In the rows, 128 means zero.
Known rows, with every step that occurs
noda -> renefoz: [117 122 119 157 109 111 127 121 120 120 130 148  99  80 136 125 130 128
 123 128 138 121 112 117 100 109 149 138 135 145 117 114 118  91 142 131
 141 143 115 102 143 143 116 132 135 138 163 131 128 138 155 134 130 154
 129 161 121 132]
sunoron -> boted -> noda -> renefoz: [124 120 101 176 137 127 143 143  95  98 119 144  89  51 137 108 107 105
 163 118 151 126 159 148 103  62 205 113 146 150 170  92 102  37 135 152
 122 136  91  90 117 113 110 158 127  82 126 118 117 122 150  93 119 128
 157 114 135 112]
fadef -> renefoz: [131 107 136 123 168 135 119 128 142 129 144 159 107 119 130 119 126 107
 104 137 127 125 135  79 113 127 123 128 133 108 148 129 126 101 115 120
 129 147 127 155 115 154 119 117 121 158 137 136 136 122 111 172 138 129
 132 125 105 102]
boted -> tifez: [133 111 108 128 114 131 117 144 136  93 111 112 131 120 137 131 127 107
 152 129 131 133 144 152 120 127 115 128 104 118 123 106 148 128 142 134
 110 119 104 108 129 127 142 130 128 127  85 123 128 144 137  86 173 143
 147 146 144 109]
novuge -> vavo -> renefoz -> tifez: [140 109 110 131 191 123 108 136 148 153 111 151  82 134 100 154 114  85
 105 152 144 116 160 112  84 145 124 102 133 137 202 129  69 110 127 113
 130 167  97 113  81 181 165 159 113 136 204 107 141  92  93 181  90 122
 121  98 104  85]
fadef -> renefoz -> tabe: [124 140 142 139 153 147 100 133 141 114 107 125  59 150 122 113 121 108
  98 139 122 152 172  93  85 120 140 116 124 102 139 140 166 128 147 130
 114 153 121 202 137 173  91  97 114 137 143 142 126  87 109 163 166 125
 109 117 139 103]
fadef -> renefoz -> vavo: [124  96 124 136 151 144 127 135 137 124 126 114  80  96 138 131 126 107
 110 142 124 142 121  86  85 124 129  94 143  94 146 135 140  76 114 112
 141 150 164 168 104 165 146 109 127 148 113 146 165  91 122 196 150 132
 143 137 100  91]
novuge -> vavo -> renefoz -> kisalas: [ 99  67 103 125 168 119 131  95 143 173 126 124 117 159 133 125 150  67
 104 152 152  94 109 127 104 114 108 118 118 141 201 116 113 121 128 111
 110 135 112 117  74 159 168 154 101 134 172 119 133 137 110 157  75 105
 104 112 130  96]
noda -> renefoz -> sunoron -> boted: [118 146  67 159 107 111 123 105 109 123 108 151  78 120 152 137 101 109
 159 140 143 105 101 144  99  70 218 133 150 159 122  95 118  90 143 154
 128 129 100  99 102 121 149 132 111 121 124 141 127 130 139 136 150 177
 106 140 129 108]
sunoron -> renefoz -> tabe: [126 130 118 155 126 155  94 141 134  99  82  97  75 137 122 126 118 134
 113 138 126 163 170 108  79 114 160 125 132 133 160 119 144 133 148 153
 122 148 136 189 120 147  84 103 107 105 145 131 135  87 152 173 130 134
 103 104 139 130]
novuge -> vavo: [117 112 119 108 166 112 113 123 143 125 109 127  97 143 124 135 135 103
 131 141 140 113 141 135 127 132 117 131 104 138 160 134 129 117 149 115
 116 129 122 123  98 145 153 126 114 131 159 109 132 116 113 155 115 113
 104 131 141 105]
novuge -> fadef -> renefoz -> tifez -> gagig: [117 136  95 134 158 139 102 142 150  87 164 110 107 112  77 135 141  85
 114 154 153 116 132  49  88 116 150  89 134 126 139 197 109 102  91  93
 144 174 170 119 109 209 125 116 135 190 124 144 137  54  96 209 138 108
 118  79  56  77]
vavo -> renefoz: [119 103 147 141 142 119 126 133 128 155 130 141 129 126 127 122 131 112
 122 154 133 130 144 104 108 128 104 131 134 121 160 123 117 127 119 127
 123 135  95 116 122 135 108 124 123 124 165 133 134 138 107 128 105 134
 137 107 121 116]
gagig -> tifez: [ 96 107 122 117 153 124 124 127 145  90 109 153 128 139 111 146 115 131
 135 130 145 152 124 149 120 139 147 132 122 139 125  94 133 123 103 113
 146 122 137 109 137 150 131 155 128 113 124 114 109 128 126 142 120 132
 152 139 133 122]
vavo -> renefoz -> tifez -> gagig: [121 129 130 110 130 135 101 124 118 130 152 119 130 114  81 159 141 101
 122 150 154 136 139 101  78 140 136  89 154 123 158 122  88 132 100 117
 120 152 124  98 119 176  93 151 132 184 168 117 138  78  93 168 106 118
 130  61  81 112]
tifez -> renefoz: [ 99 123 106 122 110 118 116 137 138  79 122 126 120 142 130 134 126 124
 110 135 116 131 119 129 132 125 125 136 144 150 112 105 122 121 146 144
 134 154 141 133 103 166 101 148 122 149 100 128 127 110 129 160 119 127
 129 123 135 128]
sunoron -> boted -> tabe -> renefoz -> vavo -> novuge: [109 116  87 167 113 142 121 115 135  79  83  78 107  46 131  90 116  99
 151 148 112 143 108 167  63  66 214  78 174 118 197 136 106  96  92 140
 105 118 154 178 102 146 134 157 143 125  84 124 115  79 126 211 150 114
 117  73 127 124]
noda -> renefoz -> sunoron -> boted -> kisalas: [108 129  65 164  92 136 119  73 101 146  97 132  87 121 162 126 131  84
 180 166 152 106  85 124  86  81 244 102 134 146 114  85  67  75 127 137
 136 126 100  90  97 122 171 153 108 117 104 143 143 142 155 120 152 137
 110 149 133  75]
vavo -> novuge -> fadef -> renefoz: [105  91 127 170 164 113 133 134 184  86 141 100 125 128 117  86 135  89
  96 147 135 112 130  57 135  86 126 125 125 128 152 224 122  96  89 122
 128 147 133 134 126 192 149 104 131 157 120 125 117  89 101 174 145 110
 110  92  92  81]
tabe -> renefoz -> sunoron -> boted -> kisalas: [108 127  67 162 121 158 121  56 108 147  82 147 104 145 157 108 133  78
 152 180 145 134 113 110  82  90 217  91 155 128 168  87  79 125 110 129
 118 121 114 126  68 141 153 146 109 102  87 156 125 132 122 145 155 122
  91 120 146  64]
vavo -> novuge -> fadef -> renefoz -> sunoron -> boted: [113 117  90 171 150 121 132 126 166  81  99  93 109 155 136  98 108  62
 139 164 138  91 122  77 135  46 205 123 151 147 151 209 119  99  86 141
 117 134 117 107  90 177 177 111 113 136  81 142 112  84  78 179 167 130
  94  77  97  58]
novuge -> tifez: [146 106  96 143 145  98 109 110 134 119 113 117 104 136 130 123 113 138
 142 122 165 142 123 155  96 123 127 138 121 154 156 135 127 151 144 113
 152 117 128 121 145 140 146 136 150 106 152 127 106 116 125 129 107 143
 141 146 113 102]
tabe -> renefoz -> sunoron -> boted: [120 144  79 146 107 124 135  95 114 125  95 145  99 142 157 125 104 101
 136 164 130 141 121 138  90  69 200 119 165 136 172 110 125 140 111 148
 109 131 114 121  72 145 135 129 114 112 104 157 115 116 114 167 146 152
 101  99 131 101]
vavo -> renefoz -> sunoron: [116 118 137 128 128 116 128 110 136 159 109 149 119 177 141 135 108 112
 127 170 127 114 129 119 103 110 122 130 173 131 145 117 143 129 117 134
 116 149  84 110  98 145 143 124 112 132 168 126 138 127  97 130 113 172
 100 114 114 113]
tabe -> renefoz -> vavo -> novuge: [103 107 123 163 122 128 140  84 162  81  93  77 127  77 166 103 148 115
  99 142 115 170 112 115  83  82 159  72 176 120 184 144 119 129  82 133
 115 123 186 172 123 178 148 146 131 127 104 121 121  82 130 192 127 129
 104 119 131 129]
novuge -> tifez -> renefoz -> tabe: [122 126  86 145 118  89  79 121 141  59  73  76  44 166 122 118 109 137
 124 121 142 168 150 150  76 115 132 136 125 167 123 121 151 155 185 143
 160 145 153 180 137 197  94 134 133 107 122 126  93  54 122 162 122 124
 130 126 140 113]
novuge -> fadef: [126 129 113 155 127 118 126 139 148 117 132 102 120 140 107 104 129 114
 134 137 146 111 129 100 139 107 120 131 107 137 124 190 124 108 116 108
 138 133 130 107 125 150 152 105 128 123 119 151 130 119 129 142 122 136
 133 116 113 101]
boted -> noda -> renefoz: [118 121 118 171 133 113 135 135 126 100 134 141 103  67 139 106 123 135
 137 110 152 129 152 121 107  80 156 121 158 142 156 110 118  41 120 143
 125 151 101 108 126 138 124 155 138  95 157 117 124 126 156  91 118 143
 138 139 140 129]
tifez -> renefoz -> vavo: [ 98 127 104 130 102 135 123 124 130  81 113  91  99 121 127 143 126 134
 125 136 103 149 101 137 111 119 139 103 157 141 111  95 130  93 146 130
 144 161 192 157 100 164 137 152 124 136  99 138 144  73 143 195 126 129
 129 140 117 137]
noda -> renefoz -> tabe: [119 154 125 167 103 117 102 122 148 118  97 108  47 110 126 109 122 121
 118 118 136 143 157 114  86 109 167 123 110 133 115 116 150  98 169 145
 131 140 112 154 151 145  81 113 118 125 152 136 126 101 165 143 138 142
 108 143 149 130]
sunoron -> renefoz: [124 103 109 139 132 147 120 129 122 110 123 128 124 128 124 132 137 126
 110 146 133 148 129 104  95 109 147 137 130 138 163 116 108 104 129 138
 138 151 126 146 102 127 120 119 119 119 144 123 147 118 144 169 112 139
 118 123 118 134]
sunoron -> boted: [134 130 108 132 111 144 124 143 102 134 118 131 126 109 121 132 115  98
 156 140 134 128 128 145 124 106 181 121 115 134 143 115 110 126 126 138
 124 119 117 119 117 104 118 136 125 116  90 144 116 117 122 135 142 103
 146 102 132 107]
gagig -> tifez -> renefoz -> vavo -> novuge: [ 48  93 105 127 127 119 111 104 173  11  85  71 132 126 130 149 129 149
 122 136 118 172  79 162 121 113 165  86 178 163 120  98 114  97  98 130
 141 139 217 145 117 198 152 189 128 135  76 100  98  64 112 207 138 114
 128 130 138 131]
boted -> noda: [122 121 134 141 150 135 138 143 122 106 113 131 123 104 132 117 115 127
 137 109 139 130 174 131 131  98 129 113 157 128 165 122 133  73 125 139
 119 137 108 117 115 130 124 138 131  87 126 105 120 110 120  93 117 107
 145 108 146 125]

Rows
[121 105 113 166 145 132 138 133 101 140  93 146 116 131 137 121  87  88
 164 156 144 110 168 138  98  52 179 110 187 130 190  99 125  75 108 151
  89 141  61  99  70 118 137 134 110  67 140 122 117 124  87  94 122 141
 132  70 144  90]
vavo -> renefoz -> sunoron -> boted -> noda
[145 125 116 145 162 130 118 137 139 157 126 165 112 126  94 140 115 109
 106 145 141 133 151 102  82 135 132 105 159 126 171 123  81 129 110 124
 140 159  86 119 111 157 147 154 126 129 176 127 144 107 106 151 100 137
 145  99  93 111]
vavo -> renefoz -> tifez
[ 95 145  80 147 117 101 117 103 135 117 100 158  99 155 140 109  96 121
 137 145 124 109 117 149  90 104 167 110 190 134 145 119 153 115 113 123
 118 143  96 147  76 171 129 124 126 135 147 140 127 129 119 173 138 182
  79 130 108 117]
boted -> tabe -> renefoz -> sunoron
[121 109 137 140 121 139 132 105 157  94 108  62 141  94 144 124 137 128
 126 125 110 147 100 132 118 101 158  83 161 124 141 158 122 112 105 136
 121 120 182 148 130 143 167 150 128 127  98 103 138  89 129 166 135 121
 114 119 125 126]
renefoz -> vavo -> novuge
[ 60 111  90 126 131 119 106 129 141  56  95 117  94 139 113 153 120 137
 125 136 115 171 100 159  99 129 146 103 151 154 106  69 132  95 123 115
 157 144 209 132 110 189 147 174 124 127  84 128 121  76 134 195 128 125
 153 153 131 119]
gagig -> tifez -> renefoz -> vavo
[114 106 101 165 118  85  83 101 170  19  54  47  69 159 141 113 119 146
 123 111 136 175 129 150 101  94 156 120 148 167 136 148 138 168 153 161
 141 137 155 172 149 208 106 150 132 119 110  95  70  34 105 176 129 116
 110 107 152 121]
vavo -> novuge -> tifez -> renefoz -> tabe
[106 118 102 150 118 135 131  99 127 121 111 117 101  88 154 113 136 123
 110 147 114 172 129 109  67 109 137  91 158 103 170 122 139 116 107 114
 122 139 179 148 108 168 134 135 129 119 114 156 144 102 149 181 119 143
 124 140 130 121]
tabe -> renefoz -> vavo
[ 81 116  81 154 119 112 146  93 139 131 134 140 123 129 138  92 132  99
 122 112 137 120  83 158  74 102 159  97 165 138 167 116 128 115 118 115
 118 143 137 168  91 167 131 146 131 137 126 148 116 150 140 155 107 133
 103 130 129 133]
boted -> tabe -> renefoz -> kisalas
[109 107 128 172 112 122 133 119 166  83 112  35 138 107 122 106 147 113
 135 135 126 131 104 118 131  78 146  89 138 130 139 217 127  91  93 117
 127 123 183 127 123 155 199 132 139 123  97 128 129  68 135 174 133 120
 114 106 115 113]
renefoz -> vavo -> novuge -> fadef
[114  97  99 121 163 102 101 137 112 155  84 148  75 154 110 132  85  58
 178 186 134  69 136 171  96 100 182 123 152 142 178 119 106  76 147 106
 103 125  71 103  45 125 161 133 102 129 174 121 129 125  80 172 135 144
 108  75 120  68]
novuge -> vavo -> renefoz -> sunoron -> boted -> tabe
[113 111  70 121 101 138 105 144 119  54  95 103 116 116 139 142 116  83
 160 152 128 138 128 170 127  98 166 143 119 147 124  79 111 123 162 156
 126 137 126 117 104 136 113 152 110 127  25 130 110 121 113 116 169 115
 148 123 150  98]
sunoron -> boted -> tifez -> renefoz
[115 130  82 152 103 129 122 132 113 118 113 155 105  92 117  97 104  87
 155 152 135 121 130 145  71  97 199 122 154 123 182 111 104 109 128 118
 120 123 105 155  88 127  86 140 136 138 108 151 107 126 133 177 128 128
 133  89 115 117]
sunoron -> boted -> tabe -> renefoz
[127 105 109  95 121  97  79 113 112  93 148  80 122 116 117 136 141 137
 156 125 172 141 115 147  97 121 126 117 128 152 143 134 133 162 121 113
 145 110 163 114 156 154  95 132 153 160 135 115 103  91 116 145 100 115
 121 109 101 104]
novuge -> tifez -> gagig
[116 111  51 155 120  83 110  86 141  44  66  71 113 168 152 135  89 121
 155 138 145 129  83 178 115  59 206 127 185 197 139 127  97 141 126 172
 152 129 140 123  99 170 164 162 128 113  73  92  71  73  89 177 141 130
 112 105 128  87]
vavo -> novuge -> tifez -> renefoz -> sunoron -> boted
[112  93  78 151 122 143 138 101 122 120 133 103 144 149 134 123 157 105
 107 116 143 124  66 124  88  99 163 122 137 156 166 107 105 108 118 147
 134 142 141 152  91 134 157 137 110 120 114 131 141 127 160 160 104 120
 105 123 131 131]
sunoron -> renefoz -> kisalas
[106  65 126 118 157 118  92  94 143  68 129  37 116  75 140 121 157 111
 124 144 156 159  94  92  68  90 148  77 156 127 181 164 131 120  85 107
 144 121 211 159 153 198 130 136 158 175 109 101 110  45  95 221 133  89
 124  95  80  83]
fadef -> renefoz -> vavo -> novuge -> tifez -> gagig
[ 86 141  91 129 103 113 118 104 135  84 104 117 114 189 136 154 106 127
 119 142 102 114  90 141 136 110 143 130 173 160  91 103 135 109 130 148
 138 152 140 124  82 179 145 142 105 145 103 120 129  91 109 156 138 168
 101 138 122 127]
tifez -> renefoz -> sunoron
[104 134  89 146 113 111 123  89 142 116 103 153 111 156 161 121 118 121
 114 145 131 140 112 120 100  96 161 115 182 136 160 113 135 137 101 129
 119 144 125 132  94 182 135 117 116 126 142 148 125 117 119 157 136 174
  81 133 138 113]
tabe -> renefoz -> sunoron
[ 68 121  59 113 122 110 114 105 123  46  73 144 103 188 119 167  88 113
 163 156 131 134  99 180 127 101 212 128 167 182  99  52 122 116 120 143
 141 137 150 101  80 167 142 171 107 124  66 121  94 100 105 178 157 138
 129 121 133 105]
gagig -> tifez -> renefoz -> sunoron -> boted
[ 64 123  74 112 124  97 104 107 148  41  82 148 110 210 127 174  99 138
 131 141 131 144  81 165 128 124 164 128 183 168  92  65 134 111 112 131
 147 144 165 113  92 202 150 165 111 131  94 111 107 101 113 167 141 168
 109 151 134 107]
gagig -> tifez -> renefoz -> sunoron
[115  87 116 121 112 106  88  92 139  58 113   4 124  94 138 135 150 133
 161 132 151 168  99 157  79  89 160  69 159 150 159 160 133 142  93 119
 139 105 210 123 155 158 137 148 161 151 104  99 110  46 118 181 116  94
 108  96 105 105]
renefoz -> vavo -> novuge -> tifez -> gagig
[103  91 101 139 109  90  88  82 136  61 122  22  94  48 140 128 164 139
 151 121 178 160  76 139  62  76 178  78 150 164 151 146 111 105 104 123
 151 120 208 110 167 177 131 161 163 160 129  93 114  56 148 178 107 127
 108 133  95 109]
noda -> renefoz -> vavo -> novuge -> tifez -> gagig
[143  88 106 165 137 105 118  89 150  82  85  47 117 104 148 114 130 143
 143 115 145 165 105 155  90  91 154  97 149 147 163 163 121 126 112 126
 148 115 187 144 149 151 191 153 152  99 116  98 105  66 131 172 123 125
 140 123 119 102]
renefoz -> vavo -> novuge -> tifez
[ 65 109 100 105 134 110 107 128 145  49 105 149 118 152 114 151 114 131
 119 138 123 156  98 151 126 135 135 136 139 167  96  66 119 116 124 123
 158 142 166 118 121 183 105 178 119 137 102 117  96 114 116 163 122 131
 135 141 131 131]
gagig -> tifez -> renefoz
[110 132  90  85  90 129 102 119 106  69 105  78 134 139 135 170 110  74
 203 162 143 119 125 168 114  83 205 113 141 132 119  92 152 138 130 151
  90  93 118  77 103 113 131 119 113 153  39 119 113 105 108 107 199 116
 109 111 136  83]
renefoz -> sunoron -> boted -> tifez -> gagig
[100 128 112 149 158 133 104 126 179  48 157  65 126 110  86 129 157  83
 107 147 149 123 124  46 103 102 157  82 155 132 150 220  89 103  65 119
 132 167 166 128 123 229 130 124 140 201 113 115 132  41  91 208 148  90
  97  47  55  78]
vavo -> novuge -> fadef -> renefoz -> tifez -> gagig
[123 158 105 105 128 135 100 130 117 107 156 102 127 116 100 171 137 115
 135 124 143 133 131 130 101 131 160  90 138 136 120 127 105 133 103 125
 135 145 162 120 129 154 119 139 135 174 120 116 140  72 117 168 129 112
 119  90  96 126]
renefoz -> tifez -> gagig
[ 67 143 106 130 127 108  84 137 161  32  67 111  69 174 101 145 111 131
 117 128 123 172 139 153 103 137 160 129 133 152 100  86 149 133 153 136
 149 142 171 160 132 188  83 150 109 125 103 122  89  76 118 175 140 131
 140 130 165 126]
gagig -> tifez -> renefoz -> tabe
[104 155 116 140 102 125 101 131 139  65  88  91  74 156 126 130 117 129
 113 129 107 151 147 129 116 127 141 123 134 145  99 109 155 140 166 145
 118 148 146 186 121 167  76 120 107 128 107 133 124  77 120 159 129 124
 107 122 155 136]
tifez -> renefoz -> tabe
[130 108  79 134 150 146 117 125 130  95  96 142  97 135 154 146  92  60
 164 160 136 122 132 134 106  83 180 134 140 113 149 104 141 107 133 138
 108 132 102 118  76 141 158 112  99 127  56 141 124 122  96 123 212 152
 132 126 134  59]
fadef -> renefoz -> sunoron -> boted -> tifez
[113  96  73 144 114 103 100 116 132  66 101  70  75 121 138 140 120 148
 130 131 133 163 101 159  70 114 129 113 155 159 132 109 115 111 146 124
 176 148 198 147 117 190 145 151 143 111  98 130 124  68 146 192 120 134
 146 146 106 105]
novuge -> tifez -> renefoz -> vavo
[116 126 108 157 108 121 122 116 128 128 122 111  86  69 140 131 130 132
 130 134 131 140 106 128  74 108 161 104 128 131 125 108 132  55 132 127
 142 142 168 121 126 140 146 138 133 130 140 137 159 107 171 167 127 158
 131 158 116 128]
noda -> renefoz -> vavo
[114 133  88 168 133 130 133 105 108  92  82 148 105 122 164 106  89  99
 151 140 143 145 167 139  93  53 210  97 202 140 205 103 132  95  93 159
  90 138  94 120  62 153 136 135 115  67 101 138 110  97 109 132 141 139
 107  92 153 101]
tabe -> renefoz -> sunoron -> boted -> noda
[ 93 104 105 196 111 123 141  95 178  75  96  51 126  99 134  83 148 102
 110 150 129 149 108  86  95  71 151  82 158 124 184 214 129 109  69 118
 126 141 181 135 108 196 173 124 140 119 106 148 127  70 135 197 121 122
 107  97 117 109]
tabe -> renefoz -> vavo -> novuge -> fadef
[ 55 136  45 122 132 103 104 138 124  37  75 147  92 178 106 166  67 109
 178 148 124 108  88 205 110 108 228 129 196 184  91  61 119  83 136 131
 146 129 132 116  73 160 136 176 114 135  72 117  95  97 103 187 161 153
 136 114 122 104]
gagig -> tifez -> renefoz -> sunoron -> boted -> tabe
[109 108 112 164 133 137 126 146 151 120 139  92  79 104 117 104 121  95
 108 158 123 123 140  66  92 110 119  97 122 106 142 187 146  54 108  87
 148 159 173 143 100 181 170  98 126 140 115 164 157  80 128 206 147 130
 141 123  84  67]
novuge -> fadef -> renefoz -> vavo
[126 137 100 132 117 133 114 150 106 121 126 130 103 105 102 124  96  96
 178 134 121 100 128 177 114 111 185 124 134 134 139 116 105  89 150 128
 126 111 104 132 105  84 121 143 137 127 104 140 115 131 123 155 143 125
 142  88 112 112]
sunoron -> boted -> tabe
